(in the rows, 128 means zero)
Known rows, with every step that occurs:
vupi, buki: [126 119 177  97 117  95 117 134 140 143 116  80 164  73  78 103 154 143
 148 105 129 113 143 142 135  86 154 156 108 121 173  99 126 139 107 103
 127 130  96 145 110]
kuno, razito, zevu, zodabel, koso, kedon: [125 168 140  98 198 134 133  63 132 132  36 159 158 110 127 122 144 194
 120 113 115  79 128 125 134 131 137 172  96 149  75 119 208 118  69 108
  26  77 141 118 119]
zodabel, zevu, kedon, koso, razito, pega: [173 118 144  97 136 128  65 104  99  77 135  86 117 150 118 180 146 133
 145 109 132 134 162  96  95 114 144 105 151 116 130 128  81 137  78 137
 160 141 159 155 151]
koso, kedon, zevu, zodabel: [171 107 139 108 134 119 112 110 126  94  71 133 150 100 105 148 160 160
 173 100 126 121  97 141 129 123 123 150 119 125 169 118 155 129 110 115
  54 112 117 120 104]
razito, zevu: [ 98 120 168 101 132 104 131 125 145 124 113 124 168  54  89 115 155 123
 170 117 120 111 127 144 131 120 158 176 111 138 138 109 140 111  92  93
 132 122 112 137 119]
buki, vupi, kedon, koso: [125  84 153 118 121  98 138 140 125 137 159 117 161  83 123 115 141 166
 176  82 128 169 119 134  99 103 179 125 172 127 139 139 150 136 114 123
 252 125 129 141 125]
zevu, kedon, koso, razito, pega: [167 106 132 109 144 125  80  92 107  87 151  96 127 125 105 157 149 124
 155  93 135 146 153 112 113 117 140  88 154 114 109 129  65 150  97 125
 177 128 142 130 158]
kuno, razito, zevu, kedon: [106 177 128 105 161 123 140  88 122  90 120 118 162  60  94 110 153 148
 154 123 101  95 146 111 130 103 157 152 107 157 115 110 142 121 106 117
 130 108 145 124 109]
koso, buki, vupi, kedon, zevu: [115  79 158 106 105  83 164 156 127 129 184 100 172 102  97  99 156 136
 194  82 122 155 104 144  94  93 160 117 156 146 153 119 140 119 113 128
 201 137 132 140 117]
buki, vupi, kedon, koso, razito: [122 106 154 109 134 109 132 108 103 132 177 123 146 114 125 111 138 168
 175  83 139 151 121 129  93  93 178  87 172 128 108 134 140 152  85 127
 251 123 131 143 144]
kuno, razito, zevu, zodabel: [125 115 155 111 157 137 116  98 123 111  61 154 163  65 109 126 152 180
 152 111  98  59 126 131 128 156 140 153 100 153 131 106 185 133  79 121
  53 102 124 143 150]
zodabel, zevu, kedon, koso: [162 120 137 100 109 115 112 135 127 100 133  81 142 116 112 160 156 137
 142 115 116 155 150 109 109  81 139 150 126 112 159 142 124 108 126 131
 163 128 152 142 107]
koso, kedon, zevu: [134 119 145  96 128 104 121  93 135 104 120 105 152 100  99 133 158 145
 180 109 129 139  98 139 131  85 136 163 134 139 153 132 120 125 107 105
 106 132 128 119  81]
buki, koso, zodabel: [148  87 147 119 133 122 124 118 141 146 134  87 139 120  76 106 129 182
 156  88 129 138 120 151 140 149 126 117 144 100 155 125 124 131 101 103
  74 136 108 126 148]
zevu, kedon, koso: [145 104 126 112 120 112 121 132 145 108 145  94 152  90 105 146 160 131
 159 101 119 155 149 120 128  88 138 134 126 110 141 139 105 121 156 121
 171 118 140 119 108]
buki, vupi, kedon, zevu, razito: [131 145 160 106 126 122 120 124  95 108 215 102 162  75 112 117 140 144
 212  75  92 138  99 161 107  73 174 107 166 147 141 122 123 140 100 133
 207 137 109 143 127]
kedon, koso, zodabel, zevu, razito, pega: [159 130 161 107 135 176  62 102 116 109 101  93 113 138 114 188 133 198
 143  91  82 138 130 137 116 139 134 125 167 114 164 151  75 132  46 137
 120 146 115 175 155]
vupi, buki, koso, razito, pega: [173  93 184 115 145 116  82  99 114 141 106  66 137 142  70 114 135 175
 146  87 168 116 151 134 110 130 136  95 151 104 123  95 106 156  74 112
  94 148 110 168 175]
kedon, koso, zodabel: [133  90 134 115 123 136 116 119 147 128 102 108 139 106 107 133 134 188
 145  94 111 146 113 147 140 146 141 126 144 112 162 146 106 134  98 110
 153 128 107 125 130]
koso, kedon, zevu, razito: [134 161 148 101 137 139 111  71 128 106 140 110 142  88  96 142 162 142
 196  98 100 131 102 161 132  57 129 146 134 137 140 132 109 132 106 114
  92 123 113 135  87]
zodabel, koso: [112 137 163  91 143  92 111 144 151 157 163  89 160 104 115 126 143  91
 136 103 126 119 131 146 137  92 124 166 109 120 134 118 130 119  93  88
 138 123 122 122 122]
zodabel, koso, kedon, zevu, razito, pega: [149 192 154  96 173 138  73  76 124 119 125  90 134 128 117 161 140 127
 167  89 110 135 109 156 130  83 114 153 147 130 102 135  73 131  64 110
 102 134 127 134 110]
vupi, kedon, koso, buki: [109  19 162 122 110  96 154 123 166 146 126 116 157 104  91 125 168 116
 140  81 116 168 138 131 103  60 148 116 164 124 156 149 140 118 123 132
 188 129 140 151  88]
kuno, razito, zevu: [ 91 145 159 106 154 122 130  85 130 121 117 121 165  67 106 107 149 162
 153 122 107  90 124 135 128 124 156 178 113 164 124 111 153 126  78 111
 114 118 130 140 122]
vupi, kedon, koso, zodabel, zevu: [143  84 155 105 125 132 110 117 122 119  87 104 127 123 127 137 127 191
 116  98 121 177 126 124 109 109 172 119 181 116 186 150 148 126  78 138
 192 145 133 142 107]
zodabel, zevu: [126  99 180  90 112  99 101 140 128 116 157  88 149  96 104 147 155 124
 145 120 111 118 139 133 114 104 143 171 117 125 189 122 134 112  78 108
 103 143 122 151 109]
buki, vupi, kedon: [103 108 167 104 127  81 140 144 112 136 217 114 164  56 111  99 143 122
 183  86 120 137 134 137 108 107 191 127 147 137 160 122 142 131  92 111
 225 122 114 134 126]
kuno, razito: [101 117 153 102 147 107 113  91 132 129 165 102 156  80 100 126 152 137
 156 109 104  86 129 126 131  99 140 159 119 151 161 121 132 146  75 111
  92 130 124 130 119]
zodabel, zevu, razito: [127 147 181  91 123 135  92 117 121 121 172  86 143  86 103 161 162 106
 171 105  79 104 145 145 120  71 135 151 115 131 172 124 113 119  80 117
  87 132 112 174 111]
kedon, koso, buki, vupi: [109  72 148 115 106  99 165 157 158 156 133 108 164 103 101 128 168 166
 187  89 108 157 122 135  99 128 129 139 124 123 138 138 136 111 118 116
 164 112 134 153 145]
vupi, kedon, zevu, zodabel: [172  67 158 114 125 107  98 149 115  82 115 127 159  90 114 132 146 123
 161  87 123 133 109 144 118 103 154 113 147 134 177 118 157 135 113 133
 133 133 116 123 123]
koso, buki: [ 96  77 165 106 105  85 153 146 166 148 158 106 163  80  70 120 177  89
 160  98 102 113 142 135 124  98 122 140 108 125 168 120 120 112 112 101
 104 127 120 138 115]
kedon, koso, zodabel, zevu: [147 102 150 101 114 142 102 128 132 126  87  94 130 140 117 152 133 192
 130 108 116 151 120 134 119 137 136 144 144 113 181 139 127 119  76 125
 134 136 121 148 129]

Rows:
[156  99 169 111 136 106 147  80 150 160  66  83 151 115  62  97 150 201
 151  99 147 152 141 137 125  78 142 152 130 102 142 119 159 133 131 101
  59 117 115 145  87]
vupi, buki, koso, kedon
[124 103 120 116 106 101 176 149 152 125 169 103 165 101  84 130 169 146
 183  89 110 165 143 113 104 102 125 116 123 117 122 137 123 108 155 123
 192 102 148 135 137]
zevu, kedon, koso, buki, vupi
[137 146 161 105 120 138  91 109 123 107 169  87 154  92  92 145 157 116
 201  89  99 123  99 167 132  77 125 136 129 139 153 120  93 135 107 119
 112 144 101 141 121]
kedon, zevu, razito
[ 91 104 157 101 110  80 162 160 151 156 199 106 172  78  74 110 169 118
 188  91 101 115 128 137 110 133 131 136 107 134 156 115 134 113 104 102
 133 113 120 142 143]
koso, buki, vupi
[178 101 158 114 130 116 136  91 141 129  55  68 155 138  72 105 143 220
 163  97 157 171 103 144 121  79 133 148 144 112 139 107 154 132 136 117
  56 133 121 142  92]
vupi, buki, koso, kedon, zevu
[129  79 165 108 116  93 103 132 121  98 163  98 158  82 104 112 142 111
 169  96 132 146 102 145 121  74 159 134 166 141 172 121 126 133 109 123
 198 153 125 126  98]
vupi, kedon, zevu
[124  48 165 120 121 104 124 118 138 128 128 114 150  89 112 126 148 131
 143  90 122 163 125 134 115  72 169 133 170 121 161 150 133 133 117 120
 207 135 129 138  93]
vupi, kedon, koso
[138 200 146  90 157 141 114  74 129 127 139  94 145 129 117 145 147 133
 169  91 112 140 103 169 132  40 117 157 129 132 102 132 121 130  95 108
  86 118 125 118  87]
zodabel, koso, kedon, zevu, razito
[145 115 182 109 143 131 130  84 124 144  66  99 159 125  75  83 141 212
 148 104 164 121 142 151 112 104 152 118 123 119  82  84 175 134 103 111
  98 124 110 166 160]
vupi, buki, koso, razito, zevu
[150 117 156  96 149 106 101 152 142 144 115 121 158 105 127 137 147 109
 128  94 126  91 131 150 139 125 111 144  99 108 140 118 158 122  99 102
  75 105 114 118 146]
zevu, zodabel, koso
[129 131 162  87 120 119 104 133 122 120 137  91 133 110 102 136 137 149
 137 115 108 122 126 130 130 141 149 141 126 120 203 117 124 121  67 109
 107 142 109 137 128]
koso, zodabel, zevu
[128 107 171 113 151 122 127  87 128 136 121 118 150 120  81 102 147 175
 169 103 154 128 127 151 110 142 137 123 134 121  78 102 152 127  97 100
  98 123 124 153 156]
buki, koso, razito, zevu
[129 154 141  85 148 109 116 101 142 123 124  90 152 134 124 129 144 147
 150 105 139 146 100 151 133  82 118 167 125 130 116 127 137 119  99  94
 112 123 134 105  81]
zodabel, koso, kedon, zevu
[192 129 160  93 166 126  41 135 103  95 107 104 137 166 138 162 133 135
 136  89 139  96 112 147 118 161  95 102 135 116 107 103 104 145  52 118
  92 139 122 125 198]
kedon, zevu, zodabel, koso, razito, pega
[147 135 142 113 152 125 141  80 116 106 142 111 147 120  79 102 148 160
 165 105 145 136 152 136 118 109 141  94 124 117  70 101 145 123 133 111
 123 114 141 132 143]
buki, koso, razito, zevu, kedon
[201  74 144 124 137 126 120 108 133 109  60 113 147 140  83 139 148 204
 178  89 141 147  97 147 122 137 106 133 136 105 136 124 171 129 135 120
  13 118 130 127 119]
buki, koso, kedon, zevu, zodabel
[129  92 150 108 124 124 103  95 131 131 138 110 141 125 113 139 155 150
 157  96 135 126 123 136 115 104 138 114 141 116 123 125 110 142  94 110
 158 125 122 143 144]
kedon, koso, razito
[138 149 151  87 118  98 112 137 125  94 178  80 146  87  93 141 157  96
 151 121 110 129 160 116 122  88 146 144 108 118 179 117 120 116 108 118
 124 130 141 134 100]
zodabel, zevu, kedon
[137 123 159 102 144 132 112 112 113 113  89 163 154  84 109 120 158 139
 156 105 131  62 134 145 119 147 142 120 102 131 112  94 164 131  80 112
  83 101 107 139 173]
koso, razito, zevu, zodabel
[126  74 141 119 132 125 121 107 134 133 109 115 138 102 113 112 129 170
 137  84 120 170 119 137 128 101 176 103 184 117 168 149 124 143  97 121
 201 132 119 122 104]
vupi, kedon, koso, zodabel
[142 155 173  93 142 158  64 101  99 113 141  87 116 109  97 170 135 153
 149  95  80 100 141 136 130 135 144 125 145 122 179 127  70 138  23 126
  96 145 102 166 152]
koso, zodabel, zevu, razito, pega
[128 148 148  99 182 135 119 103 129 132  50 143 167 104 124 125 139 167
 116 111 115  74 124 137 130 145 123 160  96 147  93 105 198 124  73 112
  57  95 131 129 153]
kuno, razito, zevu, zodabel, koso
[165 132 151 101 149 105 106 162 101 121 145 114 167 116 141 115 123 145
 156  78 135 139  95 148 108 124 143 116 148 130 124 111 184 131  92 132
 193 118 125 112 157]
buki, vupi, kedon, zevu, zodabel, koso
[152 149 155 107 151 139  85  71 119  91 127 102 135  96  96 162 154 138
 196  93  97 130 104 149 127  96 137 147 156 141 140 132  60 142  74 117
  94 140 113 148 109]
koso, kedon, zevu, razito, pega
[131 133 130 115 131 133 139 120 139 100  98 120 159  77  99 126 154 146
 158 116 113 160 135 128 122 104 145 154 122 122 101 130 132 111 149 116
 188 110 143 131 119]
razito, zevu, kedon, koso
[121 110 172  99 144 105  67 102 108 122 174 106 134 103  94 139 149  96
 159  97 131  95 140 127 121 134 143 113 136 126 140 110  72 154  54 100
 144 144 113 145 161]
koso, razito, pega
[137  76 154 101 133 100 139 160 172 158 109 118 164 122 103 133 165  91
 122  89 106  90 141 143 126 124  90 131  86 111 141 119 159 105 108 106
  60 103 125 126 143]
zevu, zodabel, koso, buki
[166  83 162 122 150 139 119  98 121 123  70 145 149 119  85 121 144 183
 162  97 145  98 131 150 110 164 126 103 120 112  83  99 187 133 106 113
  36 106 116 151 184]
buki, koso, razito, zevu, zodabel
[150 137 146  93 162 106 120 107 149 146  92 136 148 116 120 138 153 128
 126  99 127 111 132 142 138 106 115 156 100 111 125 129 174 117  96  95
  55  88 125 106 105]
zevu, zodabel, koso, kedon
[131 131 172  86 169 105  67 105 111 135 165  91 133 140 121 145 136  98
 134  99 145 102 138 137 123 131 130 119 137 120 102 109  79 140  40  96
 136 137 125 131 165]
zodabel, koso, razito, pega
[154  65 155 106 134 101 134 157 145 128 109 120 168 134 116 126 152 106
 120  80 123 143 114 151 112  84 114 104 135 125 139 120 169 111 116 134
 111 123 136 116 129]
vupi, kedon, zevu, zodabel, koso, buki
[164  88 150 116 133 109 135  86 142 116 106  84 149 133  79 124 146 191
 185  99 147 170  98 149 123 110 123 145 151 115 130 133 144 123 128 104
  60 138 134 131  92]
buki, koso, kedon, zevu
[145 145 153 106 123 176  95  97 121 117 104  94 120 135 110 167 140 188
 146  97  77 133 125 148 123  98 133 124 148 112 165 144 113 130  77 130
 105 132 109 160 130]
kedon, koso, zodabel, zevu, razito
[156  79 179 114 128 103 128 124 149 150  94  67 162 113  68  98 142 186
 153  93 147 139 143 148 125  86 134 143 126 101 153 100 154 133 129 109
  81 133 106 155 130]
vupi, buki, koso
[137  84 155 117 141 100 146  77 152 149 131 103 143 115  80 120 154 163
 168  97 136 146 130 136 132 108 137 152 141 107 137 133 145 121 118  95
  51 120 129 132  92]
buki, koso, kedon
[117 106 164 110 157 112  82  93 118 112 146  96 146  81 101 144 142 141
 156 105 110  80 132 115 129 153 144 156 138 149 161 123  94 151  44 111
  96 145 129 141 142]
kuno, razito, pega
[113  43 154 117 103 104 150 135 178 150 106 108 156 109  87 142 173 128
 151  95 112 151 129 137 114  97 114 144 126 117 152 145 118 104 124 111
 122 124 131 145 117]
kedon, koso, buki
[145 155 128  86 126 122 115 118 112  93 147  80 130 100  92 129 140 132
 137 116 101 123 151 117 133 116 151 113 120 118 186 122 111 122  92 120
 119 128 130 119 119]
koso, zodabel, zevu, kedon
[148 135 170 110 133 138  62 119 108  92 161  87 145  85  95 163 150 122
 197  87  94 123 109 155 129 105 128 140 147 137 150 120  48 139  76 121
 119 158 107 153 147]
kedon, zevu, razito, pega
[ 95 140 155  90 132  83 161 167 156 175 192  98 170 110  98 108 156 106
 158  90 115 126 130 143 114 117 115 147  97 126 113 116 143 105 102  96
 146 107 131 129 144]
zodabel, koso, buki, vupi
[176 144 174 107 137 166 107  98 113 150  79  60 132 144  72 122 129 220
 140  90 108 129 142 150 124  85 133 102 138  98 159 108 143 135  88 134
  44 132  95 178 142]
vupi, buki, koso, zodabel, zevu, razito
